Each row comes from the steps of one path. Every step used is in the known rows, and no mark comes twice. Write the path behind each row, first mark first.
(in the rows, 128 means zero)
Known rows
F K: [124 128 161 129 118 115 134 127 132 124 120 139 151 102 142 146 112 104
 117 136 118 135 130  97]
W R A F: [136 131 107 170 149 126 141 142 148 108 164 114 133  93 123 113 145 122
  97 177 102 155 120 119]
H R K: [100 142  91 141  93 114 130 107  93 145 130 128 153 136 123 116  66 108
 166 120 184 161 139 101]
W R C F H: [164 134 138 124 185 131 134 204 141 109 138 113  65  54  87 124 129 134
 118 124 109  87  65 156]
Q H: [ 97 125 125 105 180 116  67 143 124 139 123 149 180 125 128 131 179 204
 136 132 123 144 104 112]
Q H R A F: [ 89 133  87 182 106 117  94  98 106 158 161  95 141 194 147 120 108 195
 146 140 122 145  96 126]
R A: [128 108  87 121 128 104 114 126 114 108 157 139 143  92 124 126 136 107
 146 129 149 151 110 111]
A F C R K: [155 131 150 162 104 175 140 130 197 134 124 125 100 156 147 137  63 122
 134 143  95 133 218 148]
W R: [115 137 136 107 190 119 133 150 146 131 130 152 166  71 108 118 200 130
  92 166 142 161 130  96]
C F A: [144  99 169 140 123 152 144 143 149 113  89 121 105 117 132 149 168 139
 150 128  97  49 175 152]
A F H: [144 102 162 171 156 126 141 138 150 100 109  99 141 140 141 138 200  72
 134 119  63  94  74 141]
R U: [128 134 152  75 133 115 122 113 148 113 107 184 221  98 120 122 199 107
  75 131 130 149 123 111]
F H: [130  95 149 121 167 110 121 144 138 113 114 126 146 103 118 140 199  76
 145 101 112 113  65 119]
H R A: [102 126  80 135  95 102 128  91  93 150 161 122 138 138 127 117 116 108
 154 125 187 162 113 103]
H R: [ 93 140 123 122 125 111 136  91 101 163 122 135 166 158 136 117 170 111
 144 128 177 151 132 108]
C R: [146 116 148  85 161 142 122 131 136 163 126 163 165 144 127 132 224 130
 120 131 146 187 178 109]
Q H R: [ 67 139 118 120 147 112  84 105 100 182 127 134 176 170 131 121 159 203
 145 128 160 154 105 106]
U R: [130 121 166  64 146 116 123 112 118  89 115 168 181  97 141 138 194 115
  86 133 119 119 139 116]
A F: [136 130 141 160 148 130 143 120 138 104 116 127 166 155 150 124 189 108
 130 150  86 116 142 134]
U R A F: [150 115 135 127 105 121 134 105 123  64 148 129 147 119 155 134 141 107
  91 146  80 111 131 140]
C R K: [152 120 116 104 128 147 111 151 129 145 136 156 153 125 117 129 121 128
 145 122 155 197 184 103]
U R W: [136 115 143  29 145 126 141 121 106  46  85 173 156  77 116 134 154  86
  54 110 126 129 141 113]
W R C: [131 143 111  94 180 117 128 184 117 123 144 151 128  49  98 114 114 128
  97 158 147 174 125 100]

Write each row's path
[166 146 145  68 131 133 129 153 105  71 128 156 106  91 129 131 115 157
 107 121 111  70 141 168] -> U R C F
[137 119 137 139  79 145 155 139  98 144 102 107  60 140 127 135  66 138
 165 119 140  72 173 147] -> H R C F A
[ 78 147 137  87 121 113  84  91 123 174 111 165 223 153 122 121 170 199
  84 124 152 163  97 107] -> Q H R U
[172 116 127 126 151 127 129 182 121  93 129 114  71  97 108 130 120 118
 164  94 104  65  66 168] -> R C F H
[113  96 102 150 106  94 124 105 104 145 154  94 111 126 116 132 126  70
 159  92 161 137  47 111] -> F H R A
[128 129 176 153  99 122 153  85 150 137  99 112 181 170 134 125 190  67
  83 110  91 111  69 136] -> A F H R U
[115 135  92 186  85 116 147  83 105 139 158  96 132 179 151 114 117 102
 147 141 136 137 123 128] -> H R A F
[153 109 123  52 158 152 138 140 123 117  96 168 143 127 102 130 187 102
  90 107 153 197 180 104] -> C R W
[153  89 117 183 126 114 130 135 139  88 148  87 113 122 133 137 146  68
 147 114  75 105  56 139] -> R A F H
[145 106 126 103 121 144 118 120 178 153 156 145  92 116 130 141 114 123
 129 131 150 157 184 129] -> F C R A
[ 88 142  91 108 134 110  78 137  73 171 135 134 137 151 123 122  75 203
 149 123 166 166 103 107] -> Q H R C
[ 77 137 108 189  94 128  98  84 156 161 152  89  94 181 156 131  48 189
 145 144 114 100 121 146] -> Q H R A F C
[156 117 153 123 142 153 149 200 143 115 110 123  62  51  98 138  95 157
 109 150 105  85 169 140] -> W R C F A
[112 169 125 143  93 130  99 144  95 167 138 107  81 154 134 135   8 234
 147 123 130 101 108 138] -> Q H R C F K
[133 163 101 126 109 130 145 128  86 143 136 124  90 153 124 108  91 154
 166 120 167 100 135 158] -> H R C F
[127 112 131 152 121 130 173 105 114  98  82  85 109 169 121 128 143  46
 113  88 107 114  78 132] -> A F H R W
[111 144  98 111 112 109 133 125  75 151 133 136 128 138 125 115  89 111
 148 121 180 163 130 108] -> H R C
[158 149 108 112 142 132 132 166 108  99 134 142  97 108 119 116 110 153
 159 123 130  89 133 162] -> R C F
[143 124 138 110 116 158 120 137 183 146 126 151 107 112 125 138  63 122
 140 127 146 155 209 124] -> F C R K
[105 136 115 191  74 126 156  68 157 140 149  90  84 169 161 123  58 100
 145 140 128  96 149 150] -> H R A F C
[131 136 118 170 100 126 138 129 120 132 128  87  88 140 112 127  82 113
 189  83 147  75  78 155] -> C F H R K
[149 128 183 142 138 170 149 111 202 151 114 132 112 176 160 136 165 123
 113 151  87 120 210 156] -> A F C R
[154 162 115 111 177 137 138 188 129 114 147 141  92  65  97 109 119 170
 112 155 132 114 131 149] -> W R C F
[ 93 141 116 202  66 119 102  96 115 164 158  79 120 179 160 139  34 185
 128 144 101 142  97 110] -> Q H R A F K
[155 121 157 108 137 180 167 118 189 105  83 136  89 158 133 136 128  94
  81 125  96 128 215 151] -> A F C R W
